Known rows, with every way that one mark hangs from another:
{J_608 {J_974 {J_800 J_938}}}: [ -3  11   9   8   5   3  -8   5   0  -2   8 -14   4  12   2  -2   6  -3
  -4   0   2   6   7   3   2  -4   1  -8 -22   2   8  -1  -6  10   2 -13
  20  10  -9 -10  -4  -7  -2 -20   6  -2   3  -4 -11  -4  16   5  22   4
 -12   1  11   4  -4  14   0   5   7   6   2]
{J_974 {J_800 {J_462 J_398} J_755 J_938}}: [ -9  -8   6 -15   0  -4  -2   0   3  -6  19  -6  -4  -1   1  19  -8   9
   2  16  -2 -10  10   0  11  14   2  -9 -15  -5  15  -1   0 -10  -5  11
  17  12  12  19 -11  -4 -16   9  -7  -3   2 -13  -9  -6   2  -8  -7  -6
 -24  -2   1   1  -7 -28   1  22   1   8  15]
{J_974 J_800}: [  0  10   3   6   0   2 -15   1  -3   1  -4   1   4  -2   6  -4   6   2
   3   4  -8  10   6  -5  -6   7   2   0 -12  -6   4   2  -6  11   3  -6
  23   4  -4 -14   8   5   6 -16  -4  -8  -5   6  -4  11  11  -3  14   2
   5   4   6  -9   2   2  -5  -2   3   9  -5]
{J_398 J_462 {J_980 {J_397 {J_938 J_608} J_974}}}: [ 20  -1   0  -5   4  -8  11  -5   5  -3 -20   3   5  -4   3   0  -4  -1
   2  -5   4  14   3   0   2   4  -6   7  44   7 -15  -5  -3   8  -5  -3
 -29 -15   2  -2  11  13  18  12  15   4   3   0  17   7 -18   2   4   0
  21  -7 -10  10  -3   7 -13 -14 -11 -23  -2]
{J_800 {J_462 {J_398 J_980}} {J_938 {J_608 J_974}}}: [ -4  -5   8 -13   6  -1   9  -6   0  -8  35   3   5   7 -17  -1  -3   4
  -1  -7   7  -9   3 -16  17  -3  -2  -9 -13   9  -3   9   1  -9 -14  -8
 -22   3  13  14 -21  -9  -6  -2   5   9   5 -13   2 -12 -12  13   4   5
 -18  -2   1  21  -3  -7   9   1   1 -19  19]
{J_398 J_980}: [  4   8   4  -7   6  -3  -6  -2  -2   2  10   6  11  -6 -11  -5  -2  -7
  -5  -4  -7   8   3 -25   8  -2  -1  -1   1   5  -9   6  -2   9  -3  -5
   8  -6  -2 -15  12  10   2  -8   5   7  -2  -1   4  -3  -3   5  10   5
  14  14   5   4  -3   2  -4 -19  -2  -7   4]
{J_974 {J_800 {J_755 J_397}}}: [ -3  -2  -8  -4   2  -4  -4  -1  -4   2  -2   5  12  -1   7  -3   0  -2
  -1  -2 -13   2   4   5   0  -1   2   2 -10  -4  10   9  -9  -9   9  -1
  23   1  -9  -6   5  -3  -2  -6  -4  -4  -3  10  -3  -8  11  -3   0   5
   7   4   4 -17  -5  -4  14  -5   4  14  -9]
{J_938 J_608 J_800}: [-10  11  -7  14  12  15  -6   1  -7   7  -2   5   8   6  -5 -18   8  -5
   5  -6   0   6  13 -17  -5   1   0  11 -13  -5  -7   2   7  -1   2   2
  -3   4  -3 -10   2  -5   7 -15  -2 -14 -15  12   9   8  -9  -4   4  -5
   4   5  -4   2  13  14   1  -7   3  -9 -27]
{J_608 J_974}: [  2   8   0  10  -5   7  -8   9  -5  -2   7  -1  10   3  -6 -15   5 -10
  -7  -9  -3  -3  -3 -18   0 -10   7  -8 -14   5  11  -1  -1   9   0 -22
  13   1 -24 -21   0   2  13 -24   1   4   5   4  -2 -12  12  10   6   5
   4   1  10   3   4  12   8 -14   6  -7   2]
{J_938 {J_800 J_462}}: [ -5   7   2   7  -1   7 -13   5  -1  12  -2  -7   1  -3  -1  -6   9   7
  -3   4   3  -7   5 -19   2   0   6   8 -11  -4  -3  -4   9  -1   8   3
   3   3   0  -2  -2   6   8   3  -5 -10  -4   5   2  -1  -2  -2   1   3
  -7   1   0   8   2   1   1  -1  -1  -7 -10]
{J_397 {J_938 J_608}}: [ -6   6   3   3  12  -1  -1   2  -2  -4  -5  -2   8   1  -5 -11  -1 -14
  10   1   8   7  -5  -6  -7   6  -2   6  17   1  -9   3   6  12   8   3
  -8   6 -17  -9  17   7   2 -16   4  -6  -7   8  12  -1  -4   0  -1  -3
  10   7  -4  13  12  12  -4 -10  -6   1  -8]
{J_938 {J_397 {J_974 {J_800 J_462 J_755}}} J_608}: [ -1 -13 -11  11  -5  14  10  -5  -1   1  -6  13 -17   0   4  -2   3  14
   1   3  -1   8   9  21 -10  14   2   9 -13  -1  20   1  -1  -4  -4  15
  -3   9   5  20  -4  -8 -15  21 -13 -19  -7   3  -1   1   0 -11 -17 -10
  -7 -13 -14   5   0   4  -1   2  -3  10 -21]
{J_980 J_397 {J_398 J_462}}: [  9  -7  -5   7   0  -7 -17   6   4   5 -21  13  13  -5   3  19  -8 -12
  -6   7 -13  -3   2 -23   7   4   2  16  18  -8   4 -11  -2 -13   4  -8
  -7  -5 -18 -11  12   5  27   1  13   9   2  -7  -7  -1   2  -4  -5   6
  22 -13  -1 -13   1   6  -2 -12   1 -17   5]
{J_462 J_398}: [  0   7   3  -2  -4   0 -11   6  -8  -3  16   9   8  -9  -7  -2  -4 -12
   2   0  -9   0   4 -24   5   0   4 -13  -7  -4   0   6  -3   0  -7 -10
   7  -4  -7 -15   5   0   7 -21  -3   6   3   0  -3   1   0   2  -2  -3
   8   4   8  -7   7  -7   8  -8  11  -3  14]
{J_462 {J_398 {J_980 {J_397 J_938}}}}: [  8   1   4 -19   2 -15  -2  -4   1  -3   9   3   3  -6  -5   2 -13 -11
   5  -4  -5  -3  -2  -7   6  -7  -6 -13  32   1 -16  -3  -4  11   2   4
  -5 -14   5 -11   4   3  -2  -6  13  22  10  -5   9   6   1   5  -1   5
  11   6   6   0   2 -14  -4  -7   5 -11  24]
{J_462 {J_398 {J_980 {J_397 {J_974 {J_800 J_938}}}}}}: [ 17   5   5 -10  -1  -8   6  -7   0  -4   7  11 -10  -1   5  20  -8   5
   4   0 -15  12   4  13   4  -3  -1 -12   7  -1  -5  -6  -5   8 -10  -2
   4 -10  26  -3  -2  -4 -17   6   6  20  14 -12  -8  19  -2   5  13  -3
  -7  -2   6  -3 -13  -5 -12  12  14  -2  19]
{J_608 {J_974 J_800}}: [  3  10   0   9  -6   5 -10   3  -5  -1   0  -2   6   5   2 -11  11  -2
  -1  -4  -7   4   5   0  -9  -5   7  -5 -25  -1   5  -1  -9   9   7 -19
  21   2 -14 -17  -5  -5   8 -24  -2  -3   3   1  -8  -2  16   7  19   4
   2   1  13  -5   3  16   2  -6   8   8  -4]
{J_974 {J_800 J_755 {J_938 J_608}}}: [ -9  -2  -4   1  21   3   1  -1   1  -1   8  -2   3  12  -4   4  -1   0
   2  11  -5  13  13   7   0  18  -2   4 -11  -4  12   3   2  -4  -3  11
  10  18  -1   7   1 -10 -18   1   2 -17 -10   2  -3  -9   1 -10  -1 -12
 -13   4  -6   0   4  -1  -7  10   2  11 -12]
{J_397 {J_974 {J_800 {J_462 J_398} {J_938 J_608}}}}: [  1  -3  12  -1  -3   3   8   0  -1  -7   6   4 -15   0   6  11   2  15
  12  14   6   6   2  19  -1  12   4  -8 -13  -1  -3   4   4  -2 -12   2
 -11   9  20  13 -11  -4 -13   3  -7  -5   4  -8  -9   9  -5   1   4 -11
 -22  -8  -6   9  -3 -11  -6  22   4   7   5]
{J_462 {J_398 {J_980 {J_397 J_974}}}}: [ 20   4  -1  -7  -9  -3   4  -4  -1  -2   6  24  -6 -13  -3   5 -14  -4
   1  -8 -20   6  -1 -10   5 -13   3 -12  12   2  -7  -2   1  11 -13 -10
  -6 -20  15 -11   0   2   2  -1  -1  26  11 -11   1  12  -5   9   0   0
  12   0   5  -5  -6  -3  -3 -10  14 -12  19]
{J_397 {J_938 J_800}}: [ -5  19   2   5   7   4 -13   6  -4   3 -11 -18   5  -1   0 -12   6 -10
  -1   0   6   2   3  -7  -3  -9   1   1  12  -2 -12  -8   6   9  11   4
   8   2 -13 -14  16   2   0 -16  12  -6  -4   9   9  13  -1  -5   5   6
   6  10   4  10   9   9  -8  -7  -5   3 -14]
{J_974 {J_800 J_462 {J_755 J_397 J_608} J_938}}: [-20 -16   7  -9   8 -17  -1  -3   3   9   2  -8   5  -1   4  22   3   7
  -4   0   0  -4 -13  14   7  12  -8  16 -15   1   4  12  -2 -27   8  14
  10  12   8  22  -4   0  -8  13 -10  -5  -9   2 -13 -15   5  -4  -1  -3
  -9   4  -6 -16 -18 -15  10  23  -1  19   1]
{J_980 {J_397 {J_938 J_608} J_974} {J_398 J_462}}: [ 13  -4  -5  10   4  -5   4   4   4  -5 -40  11  -2  -4  10  12  -7 -11
   4  13   2   4  -4   0  -2   2  -4  12  37  -2  -9 -16   0  -4   2  -7
 -32  -8 -17  -5  19   7  18   7  16   6   1  -1   9  10  -8  -5 -10  -2
  23 -16 -12   0  10   9 -14  -5  -8 -12  -7]

Rows:
[ 16  -3   0  -6   3 -10  -6  -3   5   5  -3   5  15  -6  -7   7  -3  -5
 -10  -8 -12   4   4 -18   8   6  -6  12  23   2  -5   1  -8  -4  -1  -8
  -8 -14  -2 -11   3  13  29   3  12   7   0  -2   3   1  -7   4   6  11
  17   0  -1  -1  -8  -4  -1 -19  -2 -29   5] : {J_398 J_462 {J_980 J_397}}
[ -7   9  -8   3   3   6   8   2  -3   4 -15  -6   3  -6  -4  -1   0 -11
 -10  -1   7  -2 -17  10  -1  -8   2  -4   3   2 -12  -5   8   4   6   8
   6  -2 -11   2  16   1 -10   4  -6  -6  -5   1   9  -2  -5 -14 -10 -11
  12  10   2 -10   3  10  -9  -1  -2  14 -14] : {J_397 {J_938 {J_800 {J_755 J_608}}} J_974}
[  7   6  -9   5  -3  11   4   1  -1  -1 -11   5  -8  -6   5   1  -2   2
   0   9 -13   9   1  11  -7   6   9  -4 -10  -3  15  -6   0  12  -4  -7
  24   0  -6  -8   9   7 -13   5 -12  -8   0  -2  -4  -3   8  -8   4  -9
   4  -1   6  -3  -4   3  -9   2   0  15 -10] : {J_397 {J_974 {J_800 J_755}}}
[ -5   2  -8   4   4  16  12   1   3   0 -17 -11  -9  -1   1  -7   0   8
   3   9  12  -6  -1  11  -5  -3   4   4  10   0  -2  -9  14  -1   2  14
 -13   1  -4  14   7   3 -13  23  -7 -14  -5   3  15  -4 -13  -8 -16 -11
  -9  -3 -11  16   9   2 -11   4 -13   3 -27] : {J_397 {J_938 J_608 {J_800 J_462 J_755}} J_974}
[ -4 -10  -7  17  -4   8  -6   1  -2  -1   5   0  -4  15   1 -17  14   7
  -4 -10   8   4  10   2 -17   5   0   8 -28   0  13   7  -7  -2  -3  -6
  -9  11   0   9 -18 -13   7  -8  -7 -12  -6   9  -5   4   7   3   2   8
  -7 -11  -5   3   7  16  11   1  -3  -2 -12] : {J_938 J_397 {J_608 {J_974 {J_800 J_462}}}}
[ -6  -5 -11  -2  10  -1  14   1  -2 -10  -2  -4  20   6  -5 -17  -1 -19
   1 -16   6  -8  -9  -3  -3 -17  -1  -2   3   6   6  14  -6 -10   9  -6
  -4   3 -27  -5   1 -10   3 -13   7  -2   2  12  10 -23   2   5 -10   7
   7   2  -2   4   8   4  18 -12  -8   8 -10] : {J_800 {J_755 {J_397 {J_938 {J_608 J_974}}}}}
[  1  -3   3  -9  -9   2   8   1   1  -8   9  -3 -13  -4   3  18  -8  16
   3  21  -4  -2   3  17   6   5   5 -14 -12  -3  13  -2   1  -4 -10   4
  14   7  14  14  -8  -3 -25  17 -14  -2   9 -17 -13  -3   1  -6  -7 -11
 -25  -6   4   4 -13 -25  -5  23   3   9  15] : {J_397 {J_974 {J_800 {J_462 J_398} J_755 J_938}}}
[ 11   0  12  -3   1  -5   3  -9  12   5  -5  -1 -21   3   9  23  -1  19
   2  10  -6   7  -1  21   4   2  -2   6  11   2  -3 -13   4  12  -7   6
  -1  -3  30   7  -1   9 -11  25   1   8   8  -6 -10   9   1   4  16  -3
 -15  -8  -3   8 -21   0 -19   6   1  -2  10] : {J_398 {J_980 {J_397 {J_974 {J_800 J_462 J_938}}}}}
[ -8   4   1  11  -6  -2 -11  -1  -9   8  -1  -5  12   2  -3  -6  13  -1
  -6 -11   0   9 -10   5 -10  -5   2   0 -28   0  -2   8  -5   0   5 -17
  15   2  -8  -7  -7   0  15 -23  -8   0  -7   9  -9  -3  17   5  16   3
  11   6  13 -26   2  23   7   2  11  15  -1] : {J_755 {J_608 {J_974 J_800}}}
[-13   6  -9   2   6   2   3   1  -6   6  -1 -16  13   4  -9 -13   5 -15
 -12 -14  13 -10 -15  -5  -2 -11  -1  -3  -4   1  -6  -4   6  -4  11  -1
   7   0 -23  -2   0  -8   3  -9   2  -6  -6   0   6 -16   2  -8  -9   2
   9  13   8 -10   7  17   7   0  -4  12 -12] : {J_397 {J_938 {J_800 {J_755 {J_608 J_974}}}}}
[-10 -13   6   3   4   1  -2   4  -2   0  28   8  -6   9  -9   3  -3  -6
  -3   0  12  -1   7 -15   8   8  -8   4  -6   4   4  11   3 -18 -15  13
 -22  13  11  14 -13 -14  -8  -1  -1  -3  -2   4  -2   6 -11  -3 -22  -6
 -17  -6 -13  11   7  -7   7   4   2 -16  12] : {J_800 {J_462 J_398} {J_938 J_397 J_608}}
[ -9  -9  -6  -1   1   3   9  -4   5  -8  -4 -13   2  10   1  -9   6   6
   6   8  13 -11  -1  13 -11   5   3   0  -8   0  11  -1  -2   2   6   2
  -1  12 -14  14  -7  -2  -4   3  -2 -16  -3   2   8 -16   7  -1  -5   2
  -9  -7  -2   9   7  -2   3   3 -13  10 -10] : {J_397 {J_938 {J_608 {J_974 {J_800 J_462 J_755}}}}}
[ 17   7   1  -4   1  -7   7  -5   7   1 -12   1 -10  -7   3   1  -8  -7
   2  -4  -5   9 -11   2   0 -12  -1  -4  39  10 -12 -12   1  22  -3  -4
  -7 -16   0 -14  16  12   3   6  10  18  10  -2   7   7  -2   5   7  -2
  15   6   2   8  -4   8 -16 -13  -1  -9   9] : {J_398 {J_980 {J_397 J_938 J_974}}}
[ -5 -10   1 -23  -6 -14   3  -1  -1 -10   3 -17  -1  -9  10   3  -5   7
  11   8   0 -19   2  13   5   1   3  -7  10  -7   4   7  -7 -11   9  10
  13  -3   1  11   1   0  -7   7  -3  -1   4   0  -2  -2   5  -1  -8   6
  -3  -1   0  -8  -3 -34  17  14  -4  21  10] : {J_974 {J_800 {J_462 J_398} {J_755 {J_397 J_938}}}}
[ -6  -4 -13  -6  13  -5   4  -4   0  -8 -12  -3   8   1  11  -9  -1  -6
   9   1   1   5   6  15  -5   5  -3   7  12  -6   0  10  -7  -7  12   9
   2   4  -9   3  11  -4  -7  -3   3 -12  -7  11  11  -3   0  -3  -2  -2
   9   4  -6  -8   6  -2  10   1 -10  17 -16] : {J_974 {J_800 {J_755 {J_397 {J_938 J_608}}}}}
[ 10   5   3   8  -4  -4   0   4   4  -1 -25   1 -10  -7   8   2  -4 -10
   7   1  -5   8 -13   7  -6 -11   3  -4  32   6  -2 -14   4  21   4  -6
   0  -6 -13 -18  20  12   6   0   5  12   9   4   5   6   6  -2  -2  -6
  11  -4   1   6   0  10 -16 -12   0   0   3] : {J_980 {J_397 J_938 J_974}}
[ -7 -10   7  -6   6  -7   2  -3   0  -4  37  11  -3   6 -18  -2  -5  -1
  -9  -5  12   0  13 -15  13   8 -11   4  -1   6  -7  15   0 -16 -17  16
 -24   4  22  22 -13 -13 -10  10   6   4  -3  -3   2   7 -20   1 -13   0
 -12   1 -12  21   1 -10   5   3   1 -21  14] : {J_800 {J_462 {J_398 J_980}} {J_938 J_397 J_608}}
[ 10  -4   5   1 -20  -1   1   0   2  -2  -7   6 -14  -9  14  17  -4  15
  12   5 -14  -1   4  19  -6   1   8  -8   0  -4   5  -9   2   7  -5  -7
   2  -8  17  -4 -11   5   2   8 -12  11  11  -4  -9  16   7   4   2  -2
  -6 -12  -1 -15  -5 -10  -1  10  13   8   9] : {J_980 {J_397 {J_974 {J_800 {J_462 J_398}}}}}
[  3  -8  13 -20   1 -14  -3  -7   3   3  16  -3  -6   1   4  20  -6  14
   4   6  -9  -4   5   1   6   8  -7  -2   5  -2  -6  -5  -3  -1  -2  10
  -2  -3  32  10 -13  -2 -10  11   6  16   8 -13 -10   9   0   6   9   4
 -16  -2   1  -2 -11 -19  -8  14   7  -5  20] : {J_974 {J_800 {J_462 {J_398 {J_980 J_397}}} J_938}}
[ -7   3   6   4  -6  -4   1   0  -2  10 -26 -10   1 -10  11   1   7   1
   0  -9  14  -8 -20  18   0 -14  -2  11  12   5 -24   3   8  -9  10   5
 -13 -10   5   5   6  10   7   7  -6   2   1   9  -2   5  -6   0   2   2
   9   4  -7  -7  -5   7   5   7  -5  21  -8] : {J_755 {J_397 {J_938 {J_800 J_462}} J_974} J_608}
[ 13   4   5  -8  -7  -8   5 -10  13   0 -23  -7 -18  -4  15  10  -2  17
   6  10   0   6  -9  24  -7   2   0   2  36  -1 -13 -14  -1  23   8   7
  -4 -13  16   6  11  18  -3  21   4   8  10  -4  -3  13   4   4  16   3
   4  -5   1   6 -11   0 -21   3  -8   1   8] : {J_398 {J_980 {J_397 J_938 {J_974 {J_800 J_462}}}}}
[ 16   6   4 -11  -6 -11  10  -5   2  -8  -2   6  -7 -13   0   5 -13  -7
   7  -7  -6   3  -6   1   4 -12  -1 -15  31   2 -20  -9  -2  19  -8  -4
  -9 -21   6 -14  11   3  -5   0   9  27  15 -11   9  11  -5   5   2   2
  15   4   6  -1  -1 -10  -5  -7  -1  -7  22] : {J_462 {J_398 {J_980 {J_397 J_938 J_974}}}}
[ -4  -3   1  10  -5 -10  -4   3  -9   6   2   9  21  -4  -2  -8   6 -16
  -8 -29  -3  -2 -18 -12   3 -16  -1   2 -21   8  -4  19  -5 -14   5 -20
   0  -5 -15 -16  -4  -2  23 -26  -1  11  -3  17  -6 -17   9  11   3  10
  17   8   6 -27  -3  15  23 -12  10   9   3] : {J_755 J_397 {J_608 J_974}}
[ -8   1  -3  15   0  16  -2   2  -4   9   1  -5   9  13  -5 -16  14   9
  -4 -10  12 -10   7 -14  -5  -7   5   7 -24  -2   2  -1   7  -6   3  -9
 -13   6  -4   2 -18  -5  10  -8  -4 -12  -9   6   8  -5  -1   5   0   9
  -9  -5  -1  10   7  12  11  -8  -1  -8 -21] : {J_938 {J_608 J_974} {J_800 J_462}}
[  5   7  10   1  -9   0  -1   1   6  -3 -22 -15 -18  -4  14   4   7  14
   9  18  10   1  -7  30  -8   4   7  -2  17   0  -3 -13   1  17   8   2
   8  -1  -1   3  14  18  -1   7  -6  -8   6  -2  -6  14   7  -1  14  -5
  -1  -4   1  13  -5  -4 -18  10 -12  17  -2] : {J_397 J_938 {J_974 {J_800 J_462}}}
[-13 -12 -16  12   4  19   2   2  -1  11   9   5  -1   9  -8 -11   5   3
 -11  -5   5  -4  10 -13  -6   6  -3  18 -14  -6  12   0   8 -19  -5  22
 -11  12   3  14  -7 -14  -7  16  -4 -21 -15  12  10  -1 -10 -13 -28  -1
  -9  -3 -14   8   8  10  11  -7  -5 -11 -27] : {J_938 J_397 J_608 {J_800 J_462 J_755}}
[-10  -4  14  10   2  -2  -7   7   3   9  14  -5  -9   8  -5   4   2  -4
 -14   4  10   1   0 -11   9   5  -8   8 -10   5  13   3   5  -6  -3  11
   0  15   4   5   6  -2  -5   5   4  -4   3   6 -10   0   0  -2 -11   1
 -16  -3  -9  15  -1  -1   0   1  -2 -11   8] : {J_800 J_462 {J_938 J_397}}
[-13  -6  -6  -3 -13   7   1   1  -9   8  19  -3  13  -2 -14   2   4   3
 -12 -14   2 -26 -11 -15   6  -8   6  -9 -33  -1   3   5   5 -21  -1  -2
   0   0  -5  11 -26 -11   3  -1 -15   0  -2  -8   2 -15   0  -3 -15   4
  -6   2   7 -20   2  -7  19   7   6   4   4] : {J_938 {J_800 {J_462 J_398} {J_755 {J_608 J_974}}}}
[ -6 -12  -9  -7  -9   9   8  -2  -2 -12  19   3   6   6  -4  -4   2  10
   7   0   1 -15  10   1  -5   5   7 -11 -33  -6  17   7  -4  -9  -2  -4
  -3   8   3  14 -28 -13  -3  -2 -14  -8  -6 -11   0 -15   7   1  -9   0
 -13  -8   2  -6   6 -11  19   7   3   5   1] : {J_938 {J_608 {J_974 {J_800 {J_462 J_398} J_755}}}}
